Each row comes from the steps of one path. Every step used is in the known rows, and no mark comes twice. Write the path behind each row, first mark first.
Known rows
guda > digav > turub > piva > dolelep: [ 3.64 -1.62  1.17 -2.41  3.35 -0.79  4.38  2.90 -2.31  2.93 -1.09 -1.94
 -0.19  0.09 -5.16  4.44 -5.36  0.90  1.34 -0.10 -0.07]
gime > retak > dolelep > digav > guda: [-1.65  0.78 -2.16  0.49 -2.29  1.58 -4.01  3.11  2.51 -2.31 -2.15 -0.48
 -2.30 -0.58 -0.26  0.18  2.76 -3.55 -2.99 -1.78 -1.57]
gime > retak > dolelep > piva > turub: [-0.74 -1.58 -0.37  2.71  0.11  3.32  1.02 -2.53  3.42 -3.10 -0.04  2.38
  1.58 -7.45  1.59  2.05  2.38 -2.25  1.65 -2.16  0.22]
retak > dolelep > digav: [ 1.19 -0.29 -0.82 -0.52 -0.77  2.63 -2.24 -1.82  2.98  0.35 -1.00  0.64
 -1.82  1.07 -0.10  1.07  0.86  0.31 -0.91 -1.14 -2.01]
digav > turub > retak > dolelep: [-0.89  0.98  2.52 -1.58  2.97 -0.89  2.59 -6.51  1.49 -1.75  0.97 -2.64
 -0.06  3.31 -0.51 -2.83 -0.26 -2.28  1.74  2.45 -1.91]
piva > turub > retak: [-1.40 -1.75 -1.12  3.05  2.80  1.68  3.51 -2.32 -0.15  1.79  2.32  3.61
  1.01 -1.98 -0.96 -2.81  0.87 -1.20 -2.94  0.01  0.79]
turub > piva > dolelep > digav: [ 4.36 -2.81  0.36  0.39 -0.67  2.26  0.31  5.31 -1.39  4.09 -1.87 -0.22
 -2.03 -1.42 -3.10  4.96 -1.40  3.74  2.68 -0.94 -1.54]
piva > turub > dolelep: [-0.76 -0.47  1.39  4.88  4.66 -0.32 -0.34  0.37 -2.53  1.00  5.55  4.69
  1.69 -3.67  2.13 -1.86 -2.45  0.15 -4.63 -1.86  1.77]
guda > turub > dolelep > piva: [ 0.64  2.63 -0.85  1.70 -1.68 -3.60 -0.20 -0.17 -3.01 -1.47  1.24 -1.30
  2.97  0.21  5.52 -1.09  0.21  3.55  2.04 -0.37  2.25]
turub > guda > digav: [ 1.52  0.88 -3.61 -1.74  1.85  0.36 -4.78  1.03 -0.59  1.83  0.45  2.62
  2.00  2.22 -4.15  0.48 -2.95 -2.38 -4.50 -0.84  1.87]
dolelep > piva > turub: [ 0.13 -1.68 -0.86  1.75  1.25  0.90  3.97 -3.39  1.90  0.20  2.21  3.17
  3.07 -6.78  4.19  1.55  1.53  1.45  1.32 -1.04  2.95]
retak > dolelep > piva > turub: [-0.28 -0.65  0.94  2.53  1.50  3.39  1.66 -5.58  3.59 -1.59  1.25  2.77
  2.58 -5.83  5.30  0.59  2.27  0.40  2.14 -1.37  0.59]
retak > gime: [-0.81 -4.08  1.70 -2.07  0.92 -2.93  1.64 -2.82  2.55 -3.69  3.02  0.76
 -0.17 -0.98 -2.19 -1.00  1.67  1.66  3.28  1.08  2.23]
piva > dolelep > digav > guda > turub > retak: [ 0.12  2.06 -0.99  1.24 -6.17  1.75 -1.10  1.70 -3.79  3.96 -4.41 -3.25
 -2.08  2.62  1.55 -3.45  2.22  2.07  0.10  0.74 -0.71]
piva > dolelep > digav > guda: [ 1.05  0.05 -0.13  0.29 -2.88  1.19 -2.05  1.19 -0.69  2.77 -1.75 -1.42
 -1.63 -2.08  2.73 -0.45  1.57  1.97 -0.02 -1.41  0.88]
gime > retak > dolelep: [-0.80 -1.36 -0.18  0.33  0.82 -0.51 -2.91 -1.27  3.27 -4.88 -0.21  0.89
 -0.04 -1.79 -2.09  1.70  2.05 -1.96 -0.82 -0.94 -1.25]
retak > dolelep > digav > guda > turub > piva: [-1.56  1.08 -1.56 -1.63 -1.66  1.05 -3.36  5.63 -0.54 -0.10 -3.06 -0.65
 -2.58  5.88  0.69  1.96  0.95  1.56 -1.25  1.10 -2.56]
guda > turub > retak: [-0.93  0.63 -2.17  0.03 -0.98 -2.71  1.18 -1.47 -0.93 -0.17 -0.78 -0.94
  1.25  4.52 -1.58 -1.97  1.50  1.76  0.04  2.13 -0.16]
dolelep > digav > guda: [-1.12 -0.13 -2.94 -1.07 -0.43 -0.97 -1.11  2.71  1.18  1.37 -0.08  0.13
 -1.34  0.92  1.69 -0.20  1.91  0.00 -3.16 -0.71  0.93]
digav > guda > turub > retak > dolelep > piva: [-3.51  2.83 -1.42 -0.28 -3.03  0.79 -0.72 -4.42  0.17 -2.39 -2.53 -2.43
  1.92  3.23  6.47 -4.64  5.68 -0.42  3.69  2.82  0.05]
piva > dolelep > digav > guda > turub: [ 0.25  2.23 -0.48  0.67 -5.91  0.11 -3.33  1.90 -2.12  2.19 -4.85 -3.15
 -1.90  0.69  2.64  0.82  1.36  4.35  0.32 -0.41  0.15]
turub > retak > dolelep > piva: [ 0.05  0.13 -0.79  0.50  0.52  2.01  1.45 -6.73  2.15 -1.35 -0.29 -0.25
  2.13  0.13  3.04 -3.36  4.37 -0.95  4.59  1.12 -0.12]
piva > turub > dolelep > digav: [ 0.78 -0.22  0.16  4.84  1.33  1.89  0.20  3.63 -2.68  3.98  3.21  4.00
 -0.72 -2.87  1.32 -0.46 -2.78 -0.14 -5.99 -3.00  0.61]
guda > digav > turub > retak > dolelep > piva: [ 0.94  1.85 -0.69 -2.23  1.20  0.96  5.41 -5.88  0.48  0.86 -1.76 -3.16
  1.55  2.19 -0.04 -2.94 -0.36 -4.07  2.81  1.34 -0.36]

Write each row's path
[-3.38  1.99 -2.28 -1.60 -0.87 -4.57 -1.94  0.71 -0.21 -2.56 -0.29 -0.70
  0.99  2.91  3.37 -0.11  2.02  2.58 -1.66  1.28  1.38]
digav > guda > turub
[ 1.09 -0.59 -1.34  0.42 -2.65  2.29 -2.40  1.66  3.26 -1.63 -2.00 -0.02
 -2.31 -1.48 -3.48  2.48  0.87 -1.88 -1.73 -2.25 -2.51]
gime > retak > dolelep > digav
[-2.19  2.39 -2.51  0.30 -5.78  0.09 -4.75  3.71  1.02 -2.79 -4.27 -2.18
 -2.83  2.32 -0.41  1.21  2.62 -1.19 -2.76 -0.85 -2.28]
gime > retak > dolelep > digav > guda > turub
[ 0.20  1.33  3.12 -0.54  4.69 -5.48  1.63 -0.84 -1.81 -1.41  4.66 -1.16
  0.87  0.28  1.23 -1.45 -4.25 -0.33 -0.22 -0.19  1.37]
digav > turub > dolelep
[-0.39 -0.29  0.77  3.60 -0.73  5.43 -4.76 -2.31  2.06 -2.78 -0.13  4.34
  2.47 -6.81  0.19  1.28  1.25 -4.47  1.52 -1.49 -0.29]
gime > retak > dolelep > piva > turub > guda
[-0.42  0.57  1.88  2.69  1.41  5.03 -4.12 -4.63  2.22 -1.54  0.69  4.42
  3.26 -4.43  3.73  0.00  0.77 -2.05  1.65 -0.84  0.36]
retak > dolelep > piva > turub > guda
[-2.15  0.97 -0.23  4.31  1.67  1.96 -1.45  4.95 -3.33  3.47  3.19  3.30
 -1.30 -2.29  4.74 -3.37 -1.31 -1.63 -7.61 -2.41  1.78]
piva > turub > dolelep > digav > guda
[ 1.01  0.88 -1.72 -4.33  2.81 -4.53  3.80 -0.38  0.47  0.59  0.52 -1.26
  0.91  2.03 -3.52  1.84 -3.91 -1.39 -2.74 -0.20  1.46]
guda > digav > turub
[ 0.69  1.04 -0.97  2.75  1.41  6.94 -3.13 -3.16  1.01  1.29 -1.09  4.12
  3.34 -2.85  1.23 -0.01 -0.93 -4.13 -2.04 -1.98  0.98]
retak > dolelep > piva > turub > guda > digav
[ 2.68 -3.28  1.70 -0.07  2.58 -0.50  0.27  1.97 -1.19  0.88  0.16  0.56
  0.48 -2.17 -1.69  4.39 -0.76  3.98  3.19 -0.06  0.01]
turub > piva > dolelep
[ 1.92 -1.50  0.70 -2.65  0.49  0.10  1.36  5.61  1.84 -1.48 -1.68 -1.68
 -3.55  0.67 -6.74  6.05 -3.09 -2.23  1.62  0.02 -4.48]
gime > retak > dolelep > digav > turub > piva
[ 2.14  2.38 -1.13 -1.78  2.31 -3.62  4.38 -0.04 -2.72  1.18  2.16 -1.50
  2.79 -0.52  1.72 -1.11 -4.05 -2.04 -0.63 -0.99  3.08]
guda > digav > turub > dolelep > piva
[-0.29  2.15  0.05  1.60  0.05 -4.86 -2.71  1.22 -3.27 -1.31  1.87 -0.10
  1.51  2.44  1.77 -1.24 -1.42  3.24 -1.71 -0.10  1.42]
guda > turub > dolelep
[ 2.07 -1.42  1.04  0.01 -0.93 -2.06 -1.16  3.03 -2.49  0.37 -2.26 -1.28
  0.07  0.66 -1.94  4.98 -0.96  6.22  3.88  0.77 -0.69]
guda > turub > piva > dolelep
[-2.05 -1.06  0.72  3.95  3.00  4.67  0.64 -5.15  1.61  0.45  1.37  3.73
  0.54 -1.08  0.42 -3.47  1.43 -2.64 -2.41  0.46 -1.55]
piva > turub > retak > dolelep
[-3.57 -0.70 -1.17 -2.13 -5.44 -0.45  1.19  2.14 -1.92  0.40 -1.16 -2.78
 -2.39  5.22 -1.54 -5.18  3.49 -0.07  1.02  2.89 -0.30]
dolelep > digav > guda > turub > retak > gime
[-0.47 -0.87  0.92  2.72  3.47  1.61 -3.45 -0.87  0.67  0.55  2.57  5.87
  2.02 -2.75 -0.86  0.03 -1.67 -1.54 -3.27 -0.64  1.26]
piva > turub > guda
[ 1.13  0.46  0.97 -1.68 -1.33 -0.08  0.45  0.20  3.14 -2.53 -2.08 -2.68
 -3.04 -0.74 -3.52  3.03 -1.63 -2.65  0.53 -0.77 -3.00]
gime > retak > dolelep > digav > turub
[-0.67 -0.23  0.68 -0.63 -0.46 -2.24 -1.88  4.80 -3.11  0.07 -2.32 -1.39
 -0.31  0.87  1.53  2.72  0.73  5.05  2.62  1.58  0.06]
digav > guda > turub > piva > dolelep
[-3.29  3.43 -0.46  1.20  0.20 -5.07 -3.80  2.91 -4.33 -1.60  1.91 -0.58
  0.95  2.87  5.31 -2.88  0.05  1.45 -3.98  0.43  1.92]
digav > guda > turub > dolelep
[ 1.65  2.63  3.25 -2.37  0.13  1.97 -4.13 -1.60  1.93 -0.11 -0.90 -0.34
 -1.58  2.65 -2.18  1.10 -3.60 -2.60  0.37  0.61 -2.73]
retak > dolelep > digav > turub > guda
[-1.50 -4.48  1.37  0.99  0.23  2.75  7.07 -4.89  1.30 -0.36  3.39  1.50
  1.57 -5.11  0.45 -4.32  3.66 -1.18  5.53  1.53  2.32]
dolelep > piva > turub > retak > gime
[ 3.99  0.41  2.86 -1.79 -1.90 -0.85  2.47 -1.28 -0.02  2.98 -2.11 -3.80
 -1.94 -1.32 -1.24  2.96 -2.91  2.86  3.03 -0.97 -0.80]
piva > dolelep > digav > turub
[ 1.27  0.64 -0.57 -2.45 -0.30 -1.03  5.02 -0.20  0.34  2.76 -0.12 -2.12
 -1.65  2.85 -3.23 -1.68 -1.85 -0.96  0.50  1.29 -1.05]
dolelep > digav > turub > retak
[-4.60 -1.19  0.15 -2.02 -1.97 -2.97  1.50 -1.09 -0.98 -3.26  0.67 -2.29
 -0.73  4.25  0.03 -6.03  4.08  0.17  2.27  4.10  1.29]
digav > guda > turub > retak > gime
[ 2.39  1.50  1.33 -3.17 -0.25 -1.22 -2.44  1.09  0.57  1.55  0.26 -0.69
 -0.90  1.97 -2.79  1.88 -3.95 -1.24 -0.38  0.31 -0.49]
dolelep > digav > turub > guda
[-0.94  0.25 -3.40 -2.22 -1.87 -1.41 -0.90  9.03 -2.06  1.50 -1.88 -0.37
 -2.29  5.05 -0.75  3.12  0.30  2.75 -1.29  1.21 -0.69]
dolelep > digav > guda > turub > piva
[ 2.95 -2.33  4.54 -2.15  3.64 -2.76  3.72  1.20 -0.56  0.24  0.05 -2.09
 -0.25 -1.45 -2.39  4.33 -3.69  3.05  5.31  1.15 -0.63]
digav > turub > piva > dolelep
[-1.62 -3.87  1.05 -1.30  1.09 -1.59  3.66 -3.00  0.90 -1.92  2.88 -0.66
  0.04  1.00 -3.67 -4.53  2.49 -1.41  2.80  2.35  0.83]
turub > retak > gime
[ 1.87  0.36  0.52 -3.83  0.20 -3.20  3.72  0.98  1.84  1.30  0.23 -2.29
 -1.78  0.83 -2.19  2.42 -2.46  0.82 -0.40 -0.25 -0.46]
dolelep > digav > turub
